Each row was made from one small tree. The marks that hang from a mark follow it in brackets, in the order of their numbers. Every link used is in the known rows. Write each row's tree.
Known rows:
k_451{k_351{k_35}}: -8,-1,2,14,-6,-8,-11,8,-13,-7,6,2,8,4,14,12,-24,-4,0,17,14,4,-10,-8,-3,-10,8,-6,23,-16,-41,9,3,0,11,15,6,-6,-6,16,4,-15,-1
k_587{k_147}: -12,8,3,9,-8,-6,-6,7,-8,-3,3,4,5,6,12,-4,-13,0,-4,11,0,4,-5,-12,2,-3,4,-1,16,-14,9,11,-16,1,1,-5,0,-6,-11,10,4,-14,8
k_555{k_217 k_587{k_147{k_157{k_35}}}}: -11,18,-6,-4,12,-6,-4,7,-2,9,9,-6,-5,4,30,-4,9,-9,9,5,-14,7,-7,-10,3,-15,15,-12,8,-5,1,5,-16,-9,-4,-14,2,-12,-13,-23,-10,13,9
k_587{k_147{k_157 k_217} k_555}: -18,5,-3,-5,7,-4,1,13,-1,1,6,-11,-14,4,17,-3,13,-1,0,2,-25,8,4,-14,2,5,9,-3,5,-13,42,8,-37,-3,-16,-6,-8,-12,-12,-16,-2,-4,-3
k_451{k_351{k_621{k_416}}}: -3,-9,7,16,-4,-8,-19,5,-13,-11,1,0,-9,4,2,20,-7,0,-6,13,13,-2,-12,-8,4,-20,15,-6,13,-9,-25,11,-9,-7,12,8,7,-5,-8,12,-1,-16,-8
k_351{k_621}: -6,-3,9,7,-7,-9,-7,3,-9,-13,8,4,12,5,-4,7,-7,3,-6,13,11,-1,-11,-7,0,-4,5,-7,15,-15,-26,10,-14,2,11,3,-3,-4,-7,20,2,-20,7
k_416{k_35{k_351{k_451 k_621} k_648}}: 0,-25,10,31,-8,-8,-12,6,-17,11,1,-3,11,6,-22,9,8,1,2,13,17,-4,-11,3,14,-8,9,-2,12,-17,-37,4,-7,0,-5,9,-4,1,-11,12,7,-13,-3
k_147{k_217{k_555}}: -7,5,2,14,-4,-7,10,7,-12,-17,2,-4,4,6,-3,0,-1,4,-10,8,-13,0,-3,-12,-6,-2,-6,-6,2,-17,11,9,0,6,-3,10,-9,-5,-7,-7,10,-12,-1
k_351{k_35{k_416} k_451}: -19,-13,6,20,-13,-6,-3,6,-5,0,3,1,-1,9,-2,1,-6,-6,6,18,10,1,-2,-1,-6,-12,5,-7,19,-9,-38,6,1,-8,14,13,2,-8,-15,23,10,0,-5
k_587{k_555{k_217}}: -16,13,0,-3,-7,-8,6,7,-1,0,11,-2,0,9,19,-10,10,7,6,8,-7,2,-3,-9,2,-4,-1,-8,11,-12,21,13,-24,5,7,-11,-7,-7,-13,0,9,-11,0
k_648{k_35{k_351}}: -10,9,9,14,-16,-7,2,1,-9,-3,-7,3,11,10,-18,-14,0,6,-4,15,8,-2,-4,-19,9,1,-2,1,8,-20,-5,15,-12,5,-1,2,-6,0,-15,-1,15,-20,13
k_648{k_35{k_351{k_621} k_416}}: -11,-5,14,17,-15,-8,0,-1,-6,3,-4,0,6,12,-30,-3,12,4,2,15,6,-6,-2,-14,9,0,10,2,8,-15,-14,13,-43,3,7,-1,-5,1,-17,9,8,-13,7
k_621{k_416}: -9,-1,6,16,-12,-7,-3,4,-7,-10,2,6,-12,7,0,3,-19,4,-7,14,8,4,-5,-13,0,-14,3,-2,11,-12,-3,11,21,1,6,2,1,-4,-14,12,7,-14,-2
k_217{k_555{k_587}}: -2,14,-1,10,-6,-10,4,4,-10,-2,8,-1,21,14,7,-10,5,-1,-6,4,-12,1,-9,-8,1,-6,1,-9,12,-14,-10,10,7,2,-2,1,-6,-5,-7,-10,13,-11,10
k_587{k_147{k_157{k_35{k_351{k_451}}}}}: -17,-12,1,13,4,-2,-12,3,-10,3,-8,-4,-17,-1,12,-8,9,-6,4,14,-1,-1,-4,-10,10,-9,12,-7,4,-8,-21,9,2,-12,-5,3,4,-7,-15,-8,4,9,17
k_157{k_35}: -9,3,7,15,-5,-6,0,1,-4,-10,-1,7,5,3,7,1,-21,7,-4,16,12,5,-6,-12,2,-6,2,-10,13,-12,-26,12,24,6,11,8,2,-4,-10,12,5,-13,13
k_451{k_416{k_35}}: -8,1,6,21,-8,-6,-1,9,2,2,7,3,-1,9,-6,7,-23,1,-2,14,11,8,-12,-7,-3,-14,5,-3,18,-18,-14,10,-16,9,0,0,1,-8,-6,27,0,-23,-8
k_587{k_147{k_157 k_217{k_555}}}: -12,4,-1,6,6,-4,1,10,-7,-3,3,-10,-7,7,11,2,7,-6,-6,3,-26,7,0,-16,-2,0,4,-3,1,-16,31,7,-21,-3,-14,2,-9,-10,-6,-24,-1,-3,-1
k_157{k_35{k_351} k_147{k_217}}: -11,5,8,20,-7,-8,1,1,-6,-13,-11,-2,-5,-4,-9,-3,1,6,-6,14,-10,-5,1,-24,3,2,-7,-10,1,-18,1,9,22,14,-4,6,0,-5,-19,9,5,-11,11
k_157{k_147{k_217{k_555{k_587}}}}: -3,19,-2,12,-6,-14,7,6,-3,-10,4,-11,14,8,-5,-10,17,0,-9,1,-34,-3,-1,-17,-3,3,-7,-10,4,-17,29,6,15,6,-14,-1,-9,-8,-10,-13,9,-9,2
k_217{k_555}: -7,8,4,15,-9,-9,4,4,-11,-7,5,3,8,9,3,-4,-8,3,-10,9,-4,2,-7,-11,-1,0,-4,-5,10,-18,-11,12,6,4,5,7,-7,-4,-7,1,12,-16,8
k_157{k_35{k_351{k_621} k_648}}: 4,-20,11,29,-1,-8,-6,1,-16,3,-1,4,9,1,-10,16,-2,6,0,18,16,-1,-11,-8,11,4,9,-8,7,-14,-45,9,15,9,3,6,0,3,-13,12,2,-7,14
k_217{k_555{k_587{k_147{k_157{k_35{k_648}}}}}}: -2,-1,-3,18,12,-8,0,7,-11,16,8,-6,0,9,18,6,8,-6,1,4,-21,13,-9,-8,6,3,15,-8,6,-11,-11,1,22,-7,-14,0,-3,-6,-7,-32,-3,13,9
k_587{k_147{k_157{k_35{k_416}}} k_555}: -22,-4,2,3,6,-4,-1,5,6,14,4,-5,-21,8,22,-4,7,0,6,7,-14,11,5,-12,3,-2,16,-5,10,-7,11,9,-16,-5,2,-4,0,-12,-17,-6,-6,11,5
k_157{k_35{k_351{k_451}}}: -12,-10,5,21,-5,-5,-6,1,-11,-9,-9,3,-4,1,1,-8,2,2,1,18,13,-7,-4,-6,6,-11,2,-12,6,-10,-48,13,25,-1,9,10,2,-3,-15,9,16,-1,17
k_35{k_351 k_416 k_648}: -8,-7,8,27,-16,-7,4,4,-11,12,-5,2,8,8,-10,4,-1,3,0,18,12,-1,-2,-10,5,10,0,2,4,-15,-14,11,2,13,-1,-2,-3,0,-21,17,14,-9,-2
k_35{k_648}: -5,-2,6,21,-11,-9,2,8,-10,-2,2,6,11,7,1,9,-19,4,-7,18,15,7,-7,-7,2,9,-2,1,12,-17,-17,9,19,8,-2,1,-5,0,-11,14,8,-16,0
k_217{k_555{k_587{k_147{k_157{k_35{k_416}}}}}}: -12,5,-3,8,8,-6,0,5,0,15,3,-9,-6,12,17,-3,15,-9,4,2,-25,8,-2,-13,-1,-9,16,-9,7,-6,-10,6,0,-8,-3,-2,1,-10,-13,-27,-4,16,13
k_555{k_217 k_587}: -7,18,-3,-2,-7,-10,3,7,-6,-2,7,-1,18,10,13,-9,7,-2,3,8,-2,-1,-7,-8,0,-11,1,-11,9,-9,-5,10,-16,0,3,-14,-4,-5,-13,-3,7,-8,0

Write each row's tree:
-11,1,1,13,14,-3,2,7,-8,-3,2,-8,-17,2,15,8,4,-3,-3,5,-27,8,-2,-17,-1,-5,6,-7,1,-12,16,4,1,-3,-10,13,-4,-9,-6,-25,-5,7,10
k_587{k_147{k_157{k_35} k_217{k_555}}}
-16,10,-3,0,9,-5,0,6,3,17,5,-9,-12,10,30,-3,15,-10,15,6,-17,6,0,-11,1,-15,18,-10,5,-1,4,7,-22,-9,0,-14,2,-11,-18,-17,-9,22,5
k_555{k_217 k_587{k_147{k_157{k_35{k_416}}}}}
-8,5,-5,5,13,-8,2,9,-6,20,10,-7,2,6,25,7,9,-7,9,8,-11,11,-7,-11,5,-4,18,-7,7,-6,3,4,2,-8,-12,-13,1,-7,-13,-21,-10,16,0
k_555{k_217 k_587{k_147{k_157{k_35{k_648}}}}}
1,-21,12,26,-5,-11,-9,7,-14,4,18,6,16,6,-12,28,-14,-1,1,18,14,9,-14,-1,2,3,11,-4,21,-17,-39,2,4,4,6,12,-3,-1,-6,19,-2,-11,-1
k_351{k_35{k_648} k_621}
-21,11,-5,-12,4,-6,-3,11,3,13,12,-8,-11,7,35,-10,21,0,9,4,-22,9,1,-12,4,-2,9,-4,8,-10,39,11,-41,-8,-5,-16,-7,-12,-13,-19,-2,2,3
k_587{k_147{k_157} k_555{k_217}}
-3,-25,7,30,2,-9,-21,12,-14,4,15,-3,-1,6,1,39,-16,-9,4,23,19,7,-19,2,-5,-5,22,-5,24,-14,-45,5,-25,-1,7,8,8,-7,0,32,-8,-16,-13
k_451{k_351{k_35{k_648} k_621} k_416}
-16,-4,-1,3,11,-4,2,9,-1,-3,3,-9,-18,1,22,0,10,0,2,4,-22,9,4,-15,3,-3,10,-9,4,-10,32,6,-16,-2,-9,1,-5,-12,-12,-16,-7,9,6
k_587{k_147{k_157{k_35} k_217} k_555}
-3,-37,11,30,-6,-10,-15,9,-13,8,14,2,-11,7,-14,26,-3,-3,1,19,15,6,-13,5,2,-17,13,-6,17,-10,-42,0,16,-13,4,15,1,-2,-10,17,-3,-1,-16
k_351{k_35{k_648} k_451 k_621{k_416}}
-9,-18,3,31,-7,-5,-6,9,-8,9,-1,-2,-7,6,-10,5,4,-1,0,23,16,-4,-10,-1,2,-1,1,-4,3,-12,-23,10,2,-3,-3,-2,1,-3,-12,28,13,-12,-6
k_35{k_351{k_451{k_416}} k_648}
-24,3,-2,-4,8,-4,-1,7,6,21,8,-9,-22,7,33,-5,18,-1,14,5,-20,10,5,-13,1,-6,16,-9,6,-3,24,9,-37,-8,3,-12,-1,-12,-18,-13,-7,20,-1
k_587{k_147{k_157{k_35{k_416}}} k_555{k_217}}
-12,20,-6,-7,5,-7,-4,9,-1,10,10,-8,0,9,29,-6,12,-12,7,3,-17,4,-4,-10,3,-8,14,-7,9,-7,18,7,-36,-12,-7,-20,-4,-12,-13,-21,-2,2,0
k_555{k_217 k_587{k_147{k_157}}}
-9,-14,4,30,-1,-7,-11,13,-13,5,10,-1,-1,5,10,30,-25,-7,3,23,19,9,-14,-2,-6,-5,13,-5,22,-15,-37,7,-4,1,4,9,8,-6,-4,31,0,-14,-14
k_451{k_351{k_35{k_648}} k_416}
-11,-5,4,16,4,-4,-1,4,-7,-10,-8,-2,-14,-3,0,2,2,0,-2,14,-2,-2,0,-18,4,-2,2,-10,-3,-14,-12,8,16,6,-5,10,-5,-5,-15,-7,6,0,14
k_147{k_157{k_35{k_351}} k_217}
-20,-8,0,2,12,-2,6,9,5,9,0,-11,-25,5,19,0,15,0,6,4,-25,9,10,-15,0,0,16,-7,3,-7,32,5,-22,-3,-4,-2,-3,-11,-18,-8,-7,17,-4
k_587{k_147{k_157{k_35{k_416}} k_217} k_555}
-15,-8,5,18,-10,-8,-9,8,-8,2,0,-1,2,7,12,12,-18,-6,4,16,13,3,-5,-7,-6,-11,10,-4,22,-13,-40,10,-11,1,15,13,6,-6,-12,21,6,-8,-8
k_451{k_351{k_35{k_416}}}
-12,-1,2,9,5,-4,5,6,-1,-17,-2,-1,-14,-2,7,4,-11,0,-5,13,-1,5,-1,-14,-2,-4,0,-10,3,-13,-11,6,17,2,-4,10,-4,-7,-10,-3,0,-3,6
k_147{k_157{k_35} k_217}
-10,0,1,11,8,-6,6,5,-5,-10,1,-4,-12,1,3,6,0,0,-7,7,-15,5,-2,-14,-3,-2,-2,-8,0,-14,-2,6,23,0,-5,16,-8,-9,-5,-20,2,1,8
k_147{k_157{k_35} k_217{k_555}}
3,-19,12,34,-3,-7,-12,7,-10,14,8,-2,8,6,-24,25,-4,0,3,16,13,3,-15,-3,6,-4,15,1,12,-19,-25,7,-30,9,-7,0,1,-1,-7,27,-5,-21,-7
k_451{k_416{k_35{k_351{k_621} k_648}}}
-14,0,8,32,-5,-7,5,0,-7,1,-12,-8,-10,4,-17,-3,19,4,-3,9,-22,-6,7,-25,-2,3,-6,-8,-5,-14,6,8,19,10,0,9,-4,-6,-19,-1,7,3,7
k_157{k_35{k_351 k_416} k_147{k_217{k_555}}}
-10,-12,4,24,6,-5,13,6,-5,7,0,-7,-14,6,-4,18,3,0,-2,12,-11,9,1,-11,-6,6,2,-3,-4,-12,-2,3,23,4,-10,10,-8,-5,-10,-15,3,15,-7
k_147{k_157{k_35{k_416 k_648}} k_217{k_555}}
-2,-9,13,21,-12,-7,-9,0,-8,1,-1,2,-5,11,-33,5,9,7,-5,14,6,-3,-7,-17,11,-12,8,0,7,-14,-5,12,-18,-2,3,2,-2,0,-16,-1,4,-15,8
k_648{k_35{k_351{k_621{k_416}}}}
-3,14,-3,9,-2,-9,2,6,-12,5,9,-5,20,14,17,-10,11,-4,-3,2,-23,3,-9,-11,2,-7,9,-7,11,-13,12,10,-22,-2,-6,-4,-2,-7,-9,-18,6,-6,10
k_217{k_555{k_587{k_147}}}
6,-15,14,30,-8,-10,-8,4,-16,10,3,2,20,7,-23,18,0,5,0,12,13,1,-12,-5,13,-1,11,2,14,-20,-34,7,-12,17,-7,6,-6,3,-10,9,1,-16,-1
k_416{k_35{k_351{k_621} k_648}}
-4,-26,13,28,-8,-10,-5,6,-9,10,14,4,8,11,-16,28,-10,-3,5,17,13,8,-7,0,-2,4,14,-2,20,-12,-42,3,-15,5,9,9,-2,-1,-11,25,-3,-4,-9
k_351{k_35{k_416 k_648} k_621}
-6,-10,4,18,7,-6,7,9,-4,-7,1,-1,-11,-1,-2,20,-12,3,-4,16,6,11,-2,-11,1,5,0,-4,2,-14,-8,3,39,6,-13,9,-7,-4,-10,-3,-2,1,-2
k_147{k_157{k_35{k_648}} k_217}
-13,5,0,3,-1,-5,3,11,-6,-4,4,-8,-1,7,14,-6,9,4,0,4,-21,5,3,-13,1,-2,5,-5,7,-14,50,10,-38,4,-7,-4,-6,-7,-13,-1,2,-6,-4
k_587{k_147{k_217} k_555}
-8,-22,6,20,-3,-5,-17,6,-8,-7,2,-3,-12,3,-11,3,15,-6,2,19,13,-10,-11,-1,2,-10,9,-11,8,-10,-34,12,-34,-9,8,-3,2,-6,-10,30,4,-14,5
k_35{k_351{k_451{k_416} k_621}}
-12,-22,8,16,-11,-6,-11,0,-6,-1,-5,-3,-4,8,-16,-2,19,-3,4,16,9,-13,-3,-3,5,-7,9,-8,5,-8,-40,12,-26,-5,10,2,0,-3,-18,21,10,-6,2
k_35{k_351{k_451 k_621} k_416}
-12,-12,0,10,11,-5,4,11,-3,8,5,-10,-18,4,16,9,9,2,4,7,-20,14,2,-11,5,8,9,-5,2,-11,29,3,5,0,-18,1,-5,-7,-12,-14,-7,10,-3
k_587{k_147{k_157{k_35{k_648}} k_217} k_555}
-14,5,11,18,-18,-6,6,0,-1,5,-11,1,4,13,-24,-13,4,5,-1,14,6,-2,1,-19,6,1,-1,4,7,-16,-1,15,-16,7,3,0,-4,0,-22,4,17,-9,10
k_648{k_35{k_351 k_416}}
-4,-5,5,33,-3,-8,-10,12,-12,7,4,-4,1,5,6,25,-26,-2,-1,16,18,8,-15,-4,-1,-10,10,1,19,-17,-22,9,-8,8,-8,3,7,-4,-3,29,1,-23,-18
k_451{k_351 k_416{k_35{k_648}}}
6,-17,10,29,-4,-10,-17,9,-17,7,6,-2,-2,7,-8,32,-14,2,-4,11,19,5,-14,-2,7,-19,19,0,18,-16,-26,6,6,2,-2,10,5,-1,-7,11,-5,-15,-21
k_451{k_351{k_621{k_416{k_35{k_648}}}}}
-10,3,5,24,-4,-8,3,0,-10,-9,-9,-7,-1,1,-10,-4,13,6,-7,9,-24,-5,0,-24,2,4,-9,-10,-2,-18,12,10,32,10,-4,13,-5,-6,-14,-10,8,-4,13
k_157{k_35{k_351} k_147{k_217{k_555}}}
-14,-24,7,29,-12,-8,0,9,-9,11,6,1,1,11,-6,12,-7,-6,5,21,15,6,-5,3,-3,-3,5,-2,18,-11,-41,3,12,-5,4,13,1,-3,-15,24,9,2,-13
k_351{k_35{k_416 k_648} k_451}
